In the rows, zero is written as 128.
Known rows, with every step that occurs:
ropup > sisom > bibuvuk > teru: [119  94  86  92 143 185  81 151 179 123 119 101 129 168 130 141  63 132
 104 115 200 164 109 146 128 108 135  90 145 134 142  83 124 135 118]
lufi > fibog > muge > viba > bife: [104  99 132 176 115  69 128 145 141 135 112 150 104 130 105 147 132 119
 129 144  96  87 128 175  80 106 109  83  72 148 126 139 129 134 159]
bizop > muge > fibog > lufi > ditek: [145  48 170 160 105  84 133  93 189 123 122 113  89 121  83 171 123 160
 161 120  73  88 150 196 167 120  97 120 150 123 124 183  88  95 162]
ditek > lufi: [131 149 125 114 101 116 129 111 177 100 139 137 142 138 171 122 106 138
 134 114 131 176 141 137  99 119 137 154 112 141 121 131 111 146 156]
finok > bife > viba > muge: [156 125 109 117 137 136 158 152  47  98 136 123 165 119 141 128 125 136
 120 111 104 110 129 100 145 106 109 153 127 155 120 137 162 122  96]
fibog > muge: [100 112 128 138  43 145 154 131 143 125 165 143 105 134 141 115 107 139
 111 139 146 128 108 174 109 128 117 139  59 114 118 111 123 143 149]
ropup > bife > viba: [106 141 132 123  73 132 133 130 115 135 135 123 134 137 137 125 112 108
 107 139 125 131  99  87 126 119 120 139 147  84 125 133 128 137 108]
sisom > ropup > bife > viba > muge > fibog > lufi: [116  40 127  79 227 112 157 122 150 106  84 127 131 129 111 148 197 156
 141 138  88 123 165  65 132 118 139 150 199 115 149 185 124 106 121]
kerifug > bizop > muge > viba > bife > ropup: [155 179 122 165 155 106  86 136  58 195 111 126 121  99 109  95 127 107
 144 151 106 101 133 138 156 169 122 128 129 179 103 108 133 133 124]
muge > viba > bife > ropup > sisom: [147 173 142 120 180 117 102 149  35 167  93 142 142 110 130 130 149 100
 123 144 152 136 116 113 109 123 128  88 149 105 127 152 142 122 112]
fibog > muge > viba > bife > ropup > sisom: [136 146 146 121 163 130 122 145  27 178  97 160 106 107 118 111 157 109
 112 167 162 123 103 140  92 126 116  94  96 122 115 170 142 113 132]
finok > bife > viba > muge > fibog > lufi: [139  81 133 101 163 111 173 126  88  74 113 135 128 106 101 152 190 173
 136 115  98  98 146 124 157  99 111 165 154 147 135 215 127 119 112]
teru > bibuvuk: [131 151 122 117  93 178 150 118 141 133 175 106 172 140 132 109 109 117
 140 131 124 147  96 149 119 123 128 153 118 142 146 104 130 126 117]
vovu > ropup > bife: [137 117 119 119 102 133 108 103 124 129 156 149 132 138 170 121 124 122
 131 117 172 115 100 107 132 132 132 125 141  72 128  99 124 149 109]
bizop > muge: [149 103 130 152  75 138 131 126 147 132 167 105 120 140 137 137  77 143
 129 131 115 119 138 145 135 123 124 136 124 139 107  92 125 133 146]
muge > viba > bife > ropup: [138 203 131 154 163 105 122 151 109 147 105 140 143 108 117 116 152  94
 146 127 137 137 129 105 132 152 139 106 127 118 124 147 139 140 116]
fibog > muge > viba > bife: [121 125 117 152 113 124 128 168 124 142 126 144 113 118 120 113 128 133
 147 146 117 118 117 151  86 128 125 110  81 147 106 146 133 141 141]
bife > ropup > vovu: [146 162 176 111  84 125 136 107 103 145 136 153 118 111 162 124 122 105
 109 110 152 152 120 108 131 155 141 144  89  76 135 109 144 112 118]
bife > viba > muge > fibog > lufi: [123 122 150 119 149 115 160 116 125 105 122 127  98 111 103 151 180 166
 146 147 104 111 168 115 156 125 125 150 152 136 145 207 109 118 149]
bibuvuk > teru: [104 140  83 135 101 154 113 145 188 116 134 119 133 128 122 129  57 129
 132 111 174 140 113 145 137 147 122 127 101 117 133 119 107 177 130]
bizop > muge > viba > bife: [172 113 116 166 140 117 106 161 124 152 127 104 128 123 114 137 101 134
 162 138  86 110 149 122 113 125 131 109 146 171  95 127 135 133 136]
sisom > ropup > bife > viba > muge > fibog: [100 106 121 116 221 125 164 126 120 120  99 126 157 122 110 123 199 132
 127 132  91 130 155  53 124 138 151 146 181 117 130 152 135 109 106]
muge > fibog: [ 76 165 144 161  79 125 153 116 161 107 155 129 132 124 112 132 169 141
 127 114 132 142 122 160 129 133 141 138 119  97 125 139 101 152 130]
kerifug > bizop > muge: [132 113 113 149  51 135  98 122  98 164 168 110 119 131 142 110  76 144
 120 139 106 111 127 182 148 141 112 152 112 163 110  57 117 143 137]
teru > bibuvuk > sisom > ropup: [107 141  87  97 185 189 139 121 216  81 135  97 194 154 130  89 112  92
 128 106 118 153 108  84 130 134 139 145 165 137 164  72 146 114 102]
finok > bife > ropup > sisom > bibuvuk > teru: [134 105  90  73 191 173 108 137 118 107  91 123 161 152 110 130 101 111
  81  89 220 153  79 128 157 108 124 112 140 127 139 104 151 123  76]
viba > bife > ropup: [138 171 122  99 162 119 141 143 109 142 119 145 159 125 142 127 123 108
 127 130 147 144 146 103 133 134 126 126 100 142 127 132 151 144 116]
bife > viba: [103 193 136 155  76 140 142 131 130 118 143 116 136 130 134 115 113 107
 115 134 134 136 127 112 137 132 123 136 116  96 138 113 125 137 126]
kerifug > bizop > muge > viba: [132 146 121 204  55 120  77 131  96 169 151 104 105 115 117 101 108 130
 138 139  94 101 108 180 146 157 123 134 140 137 107  69 103 136 138]
bizop > kerifug: [ 93 134 108 147  97 156 135 110 169 135 139 102 114 144 142 133  84 136
 127 144 147 134 145 134 112 137 112 131 123 133 125  72 117 155 139]
ropup > bife > viba > muge: [147 114 122 101 121 129 137 138  77 146 135 125 132 130 148 137 117 129
 120 148 100 113 127  68 132 119 122 142 155 130 118 147 145 121 116]
muge > viba: [112 166 128 196  64 120 115 144 147 120 147 117 128 124 128 122 135 114
 140 115 124 133 103 147 124 139 140 112 138  74 127 106 109 147 133]

Rows:
[137 111 166 145 155  87 149 107 125 114  99 125 102 105  94 159 161 146
 164 132  68  91 166 142 178 128  98 122 153 127 147 219 106  85 151] -> bife > viba > muge > fibog > lufi > ditek
[ 92 124  83 120 152 149 121 141 224  64 122 112 164 155 148 113 106 102
 112  91 131 149 133  83 137 135 137 125 157  95 151  61 140 141 115] -> bibuvuk > sisom > ropup
[144 141 130 121 120 152  95 107  60 132 150 142 130 133 181 124 121 129
 117 130 199 125 114 140 119 117 124 102 136  71 145  86 122 131 126] -> vovu > ropup > sisom
[128  70 148  85 146 106 150 113 117 126 116 134  94 119 108 158 183 166
 138 151  96 105 142  91 145 112 125 152 179 125 132 226 114 118 129] -> ropup > bife > viba > muge > fibog > lufi
[167 147 156  71 149 120 131 131  87 159 108 159 138 108 168 134 114 111
 127 116 133 155 148  85 108 139 137 136  84 137 126 131 167 117 109] -> viba > bife > ropup > vovu
[152 127 103 160 119 114  72 158  78 181 126 110 125 115 122 108  98 136
 159 147  79 101 138 159 127 144 119 123 135 193  97  93 126 143 129] -> kerifug > bizop > muge > viba > bife
[154 148 169 126 135 113 132 136  77 171 100 174  88  89 131 105 149 106
 134 136 132 128 117 110  93 159 138 122  55 126 110 160 155 103 128] -> fibog > muge > viba > bife > ropup > vovu
[121 139 132 138 129 122 158 126 120 118 158 131 129 116 126 144 172 162
 139 124 108 127 152 140 135 136 144 143 126 142 118 154 119 136 141] -> viba > muge > fibog
[122 113 134 153 156  55 125 121 167 119  90 166 105 129 127 137 136 126
 139 141  93 121 148 165  53 102 118 109  72 193 116 177 119 129 184] -> ditek > lufi > fibog > muge > viba > bife
[153 158 132 110 207 135  88 154 101 152  90 123 143 152 125 128 161  98
 116 132 161 159 123 104 123 113 154  70 170 137 131 107 157  96 103] -> muge > viba > bife > ropup > sisom > bibuvuk
[139 113 120  71 170 189 129 112 190  96 124 111 172 139 152  95 105  93
 130  93 104 161 109  65 106 139 148 154 149 133 162  69 163  87  98] -> teru > bibuvuk > sisom > ropup > vovu
[122 173 111 105 101 184 132 111 180 100 166 103 160 145 124 101  99  99
 123 119 123 134  86 114 142 128 123 150 145 146 147 111 139 128 111] -> teru > bibuvuk > sisom
[ 96  97 150 123  84 110 148 112 187  93 139 131 104 127 114 156 167 167
 141 118 129 134 136 173 137 116 129 140 139  95 146 171  90 149 145] -> muge > fibog > lufi
[129  78 133 105 129 142 128 135 156 113 120 130 155 133 179 127 107 124
 129  90 118 172 147 101  88 135 151 136 114  85 149  53 147 111 115] -> sisom > ropup > vovu
[125 161 153 148 191  44 138 101 147 134  73 183 103 114 113 122 164  97
 127 146 120 120 141 144  83 128 123 113  63 173 120 193 125 119 178] -> ditek > lufi > fibog > muge > viba > bife > ropup
[107 192 147 155 142 128 167 119  97 118 139 125 123 107 104 123 183 140
 133 139 107 117 157 105 148 144 140 146 132 139 125 173 121 121 133] -> bife > viba > muge > fibog
[108 123  76 122 127 172 102 151 252 101 130 100 136 167 118 129  65 126
 126 100 181 163 120 133 150 138 148 111 123 149 137  72 121 153 122] -> sisom > bibuvuk > teru
[149 133 136 207  75 125 113 133 140 138 154 100 107 123 110 128 107 126
 145 130 103 109 118 143 136 140 136 121 147 113 103 103 112 128 145] -> bizop > muge > viba
[145 129  87  51 242 167  89 155 142 148  75 124 148 154 119 136  83 110
 110 128 211 167 133 102 134 121 136  86 133 178 138 121 152 127 103] -> viba > bife > ropup > sisom > bibuvuk > teru
[138  70 137 103 135 107 151 123 150 102 139 134 101 121 123 166 169 186
 153 132 106 119 164 152 145 117 134 144 149 138 137 186 109 132 155] -> viba > muge > fibog > lufi
[114  73 140 132  75 108 111  97 140 143 143 119  81 117 102 135 142 181
 139 144 100  99 142 206 159 134 114 161 140 155 123 136  83 140 153] -> kerifug > bizop > muge > fibog > lufi
[ 85  89 143 164  46  89 154 111 164 118 153 149  97 146 128 147 111 127
  91 139 124  96 118 196 100 102 102 113  52 118 138 101 119 135 168] -> lufi > fibog > muge
[125 160 151 107 111 140 125 114  56 150 132 140 135 127 149 131 128 107
  86 139 184 145 106 136 128 121 122 119 128  71 141 116 132 121 120] -> bife > ropup > sisom
[117 131 151 172  89 128 151 104 155 127 161 112 110 122  95 138 143 154
 129 128 110 116 138 156 140 135 138 146 130 135 102 135 103 133 145] -> bizop > muge > fibog
[145 103 128  78 147 153 125 133  81 105 119 129 168 162 140 133 147 115
  71  96 181 158  90 132 144  83 130 115 151 109 136  78 165  98  75] -> finok > bife > ropup > sisom > bibuvuk
[164 145 119 116 164 138 121 109  61 140 137 143 125 122 164 117 139 119
 135 143 148  91 132  54 153 141 128 133 155 114 127 134 143 117 112] -> vovu > ropup > bife > viba > muge
